Known rows, with every way that one mark hangs from another
J_519(J_401): [-0.14  0.94 -0.44 -0.12 -1.18 -0.13 -0.12  0.27  0.21 -0.60 -0.68  1.92
  0.86 -0.96 -1.90  0.48 -4.93  1.70  0.24 -0.49 -1.03]
J_710(J_580(J_50 J_461 J_519 J_762(J_207))): [ 1.03  1.67  3.03  1.52 -1.13  1.09 -1.36 -0.86 -0.76 -0.48 -1.81  0.37
 -1.47  3.74  2.74  2.11  2.69  3.73  0.12 -4.28 -4.83]
J_461(J_580(J_50 J_519(J_401) J_710 J_762(J_207))): [ 0.46  1.33  2.75 -0.02  0.80  0.59 -1.61  0.60 -1.05 -1.84  0.89  1.86
 -1.16  0.22  4.85 -0.38 -1.90  4.39  0.77 -4.25 -8.44]
J_50(J_580(J_461 J_519 J_710)): [ 0.98 -1.17  3.02  0.56 -0.32  2.00 -1.44 -0.50  0.39 -1.14  2.80  0.21
 -1.89  0.35  6.68 -0.28  0.26  1.78  0.38 -4.26 -2.48]
J_401(J_519): [-0.38 -0.10 -1.66  0.06  0.53  0.79  0.47 -0.11 -1.26  0.58 -2.67 -0.43
 -0.16 -0.06 -0.28 -0.25  1.27  0.14  1.01 -2.15 -1.46]
J_762(J_207): [-0.61  3.33  0.83  0.39  0.12 -1.14  0.48  0.28  0.10 -1.40 -0.37 -0.45
  0.04  2.20  1.03  0.61  0.93 -0.79 -0.61 -0.09  0.35]
J_580(J_50 J_519 J_710 J_762): [ 0.50 -0.71 -0.80 -1.12  0.74  1.57 -1.99  0.22 -3.50 -1.36  0.96  1.79
 -2.25 -0.13  5.21 -0.07  2.18  4.02  1.34 -4.35 -5.59]
J_50(J_580(J_461 J_519 J_710 J_762)): [ 1.26 -1.51  4.62  0.27  0.41  2.07 -1.82 -0.17 -0.71 -0.69  2.66  1.45
 -2.48  0.19  8.44  0.21  0.96  4.09  0.22 -4.62 -3.36]
J_710(J_580(J_50 J_461 J_762)): [ 1.85  0.00  4.39  0.84 -1.23  1.03 -2.00 -1.04 -0.01 -0.36 -3.90  0.13
 -0.97  2.63  2.17  1.85  1.45  3.87 -0.21 -2.74 -3.93]
J_580(J_50 J_461 J_519(J_401) J_710 J_762(J_207)): [-0.39  1.99  3.60  0.12 -0.58  2.08 -3.37 -0.19 -3.18 -3.01 -1.70  2.75
 -3.57  1.14  6.98  1.92 -0.86  5.14  0.56 -4.83 -6.64]
J_132(J_580(J_50 J_461 J_519(J_401))): [ 3.09  0.36  0.13  2.27 -1.50  1.43 -1.94 -0.41  0.40 -2.23 -2.01  0.60
 -0.72  2.51  3.04  1.83 -2.73  2.14  0.28 -3.75 -2.18]
J_461(J_580(J_50 J_519(J_401) J_710 J_762)): [ 0.76 -0.31  2.37 -0.23  0.74  1.15 -1.85  0.47 -1.07 -1.17  1.06  2.08
 -1.18 -0.87  4.41 -0.69 -2.35  4.79  1.10 -4.21 -8.65]
J_461(J_580): [ 0.49 -0.26  3.13  0.61  0.82  0.15 -0.42  0.17  1.25  0.11  0.72 -0.10
  0.00 -0.27  1.68 -0.88 -1.48  1.15  0.02 -0.92 -4.23]
J_350(J_663): [-1.14  2.51 -0.83 -0.13  1.26  0.25  2.16 -0.95 -0.60  0.02 -0.57  0.14
  1.01 -0.33  0.36 -0.42  1.79  0.75  0.15  2.46  2.14]
J_50(J_580(J_461 J_710 J_762)): [ 1.78 -1.56  6.33 -0.23  0.36  1.46 -2.20 -0.23  0.09 -1.28  0.39  1.00
 -1.95  0.12  8.37  0.29  0.19  3.89 -0.35 -3.15 -2.27]
J_663(J_350): [-0.66 -1.05  0.98 -0.59  1.76  1.10  2.70 -1.69  0.10 -0.13  0.37  0.10
 -0.92 -0.33 -0.20 -0.49  0.45 -1.21 -0.51  3.14  1.95]
J_132(J_580(J_50 J_461 J_519(J_401) J_762) J_663(J_350)): [ 0.59  0.09  0.45  0.11  0.75  2.13 -0.26 -3.35 -1.16 -3.32 -2.93  2.04
 -1.63  2.85  4.68  1.48 -1.11  2.68 -0.34 -0.20 -3.70]
J_580(J_50 J_461 J_519 J_710 J_762): [ 0.14 -1.03  3.32 -0.07  0.15  2.97 -3.63 -0.56 -3.42 -1.61 -0.99  1.71
 -4.27  0.25  7.59  1.15  1.95  4.49  0.83 -4.42 -6.12]
J_580(J_50 J_519(J_401) J_762(J_207)): [ 0.09  2.84 -1.58  0.60  0.08  0.13 -0.74  0.71 -3.09 -1.45 -1.45  2.51
 -1.44  2.15  3.49  1.46  0.12  4.10  0.95 -4.60 -4.84]

Rows
[ 0.46  0.07  0.74  0.07  0.01  1.09 -1.44  0.16  0.02 -1.62  1.20  0.85
 -0.63 -0.67  2.65 -1.18 -3.04  2.50  1.21 -3.90 -7.73] : J_461(J_580(J_50 J_519(J_401) J_710))
[ 1.31  0.71  1.36  0.81  0.97  0.15  0.27  0.57 -0.58 -0.26  2.67  1.08
 -0.95  1.94  6.49  0.18  2.12  2.96  0.24 -4.52 -1.96] : J_50(J_580(J_519 J_762(J_207)))
[ 0.04 -0.36  3.05 -0.16 -0.69  2.88 -3.73 -0.36 -3.25 -2.02 -1.43  3.06
 -3.66 -0.41  6.28  1.49 -1.48  5.70  0.99 -4.76 -6.87] : J_580(J_50 J_461 J_519(J_401) J_710 J_762)
[ 1.29  0.65 -1.87  0.87 -1.51  0.58 -0.03 -0.77  0.23 -0.06 -0.13 -0.60
  0.48  2.60 -1.18  0.46  1.72  1.47  0.94 -3.89 -3.72] : J_710(J_580(J_50 J_519))
[ 1.08 -0.19 -1.30 -1.79  0.93  0.90  0.28 -3.41  0.44 -4.87 -2.19 -0.32
  0.33  2.20  2.89 -0.57 -0.49 -0.60 -0.52  1.73 -1.61] : J_132(J_580(J_50 J_710) J_663(J_350))
[ 1.55  0.38  2.80  1.12 -1.98  0.98 -1.57 -1.37  1.09 -0.84 -3.76 -1.11
 -0.39  2.80  0.40  1.38  0.78  1.59 -0.05 -2.47 -3.04] : J_710(J_580(J_50 J_461))
[ 1.53  1.65  4.81  1.02 -1.17  0.50 -1.76 -0.92  0.06 -1.09 -4.09 -0.05
 -0.96  3.73  2.67  2.18  1.96  3.47 -0.47 -2.81 -3.72] : J_710(J_580(J_50 J_461 J_762(J_207)))
[ 0.89 -1.04  5.85 -0.77  0.09  2.11 -4.20 -0.68 -2.23 -2.49 -4.25  1.06
 -3.51  0.21  7.46  1.26  0.86  4.17 -0.07 -2.36 -4.60] : J_580(J_50 J_461 J_710 J_762)
[ 1.88 -1.18  5.60  0.83  0.42  1.10 -1.53 -0.16  0.22 -0.35 -0.78  0.79
 -1.82  1.09  7.56  0.81  0.70  3.50 -0.44 -3.03 -1.42] : J_50(J_580(J_461 J_762))
[-0.28  1.30  3.93  0.22  0.24  2.19 -3.33 -0.39 -3.31 -2.60 -1.22  1.41
 -4.17  1.81  8.29  1.59  2.59  3.94  0.40 -4.49 -5.92] : J_580(J_50 J_461 J_519 J_710 J_762(J_207))
[ 0.84  1.63  2.30 -1.50  0.78 -0.13 -2.20  0.33 -2.28 -3.22 -2.54  0.86
 -1.47  1.34  5.80  0.48  1.75  3.19  0.06 -2.36 -3.77] : J_580(J_50 J_710 J_762(J_207))
[ 0.94  2.15  2.84  1.43 -1.71  1.05 -1.41 -0.71 -0.63 -0.76 -2.14  1.33
 -1.06  3.27  1.85  2.34  0.26  4.53  0.27 -4.52 -5.35] : J_710(J_580(J_50 J_461 J_519(J_401) J_762(J_207)))
[ 1.24  0.51  2.46  1.26 -1.79  1.59 -1.63 -0.85 -0.69 -0.05 -1.96  1.54
 -1.10  2.20  1.31  2.02 -0.18  4.95  0.54 -4.47 -5.53] : J_710(J_580(J_50 J_461 J_519(J_401) J_762))
[ 1.27  0.33  0.94 -0.64 -0.75  1.12 -2.79 -2.79  0.42 -4.96 -3.85 -0.44
 -0.40  2.69  4.65  0.63 -1.00  0.57 -0.50 -0.50 -3.39] : J_132(J_580(J_50 J_461 J_710) J_663)
[ 1.01  0.38  1.02  1.60 -1.95  1.56 -1.16 -1.31  0.29 -0.26 -1.52 -0.65
 -0.94  2.88  0.52  1.30  1.54  1.81  0.55 -3.93 -4.13] : J_710(J_580(J_50 J_461 J_519))
[ 1.60 -0.94  0.96  0.61  0.90  0.71  0.03  0.47 -0.64  0.43  2.84  1.31
 -0.98  0.88  5.99 -0.12  1.67  3.37  0.53 -4.44 -2.10] : J_50(J_580(J_519 J_762))
[ 0.54  0.88  2.93  0.03  1.39  0.66 -1.57  0.48 -1.16 -1.56  1.20  0.94
 -1.57  0.72  5.82 -0.63  0.53  3.58  0.65 -4.03 -7.94] : J_461(J_580(J_50 J_519 J_710 J_762(J_207)))
[ 1.06  0.87  4.73 -0.44  1.36  0.06 -1.95  0.37 -0.31 -2.15 -1.08  0.49
 -1.06  0.67  5.72 -0.56 -0.27  3.36  0.04 -2.56 -6.85] : J_461(J_580(J_50 J_710 J_762(J_207)))
[ 0.61  1.24  2.21  1.09  1.43  0.30 -0.88  0.53 -0.99 -0.63  0.02  0.70
 -1.48  1.67  5.02 -0.08  1.04  3.19  0.56 -3.92 -7.13] : J_461(J_580(J_50 J_519 J_762(J_207)))
[ 1.23  0.66 -2.36 -1.27 -0.09  0.76 -1.69 -1.68 -1.44 -4.02 -0.66  2.25
  0.31  1.82  3.92  0.43 -1.78  3.65  0.48 -2.49 -5.48] : J_132(J_580(J_50 J_519(J_401) J_710 J_762) J_663)
[ 1.25 -0.96  0.10 -0.17  0.11  0.99 -0.25  0.06  0.33 -0.98  4.16  0.25
 -0.52  0.11  5.00 -1.13  0.44  1.49  0.73 -4.25 -2.05] : J_50(J_580(J_519 J_710))
[-0.21 -0.15  1.91 -0.06  0.22  1.05 -0.75  0.29  0.44 -0.55  3.82  1.51
 -0.21 -1.70  1.60 -1.24 -3.66  2.58  0.86 -2.71 -6.65] : J_461(J_580(J_519(J_401) J_710))
[ 1.16  1.22  3.94  0.61  1.38 -0.31 -1.23  0.47 -0.23 -1.23 -2.22  0.26
 -0.96  1.64  4.97 -0.01  0.27  2.92 -0.05 -2.47 -6.03] : J_461(J_580(J_50 J_762(J_207)))
[ 0.97  0.09  5.04  0.44  0.47  1.50 -1.60 -0.06 -0.65 -1.40  2.48  1.24
 -2.44  1.25  8.93  0.52  1.43  3.71 -0.04 -4.63 -3.16] : J_50(J_580(J_461 J_519 J_710 J_762(J_207)))
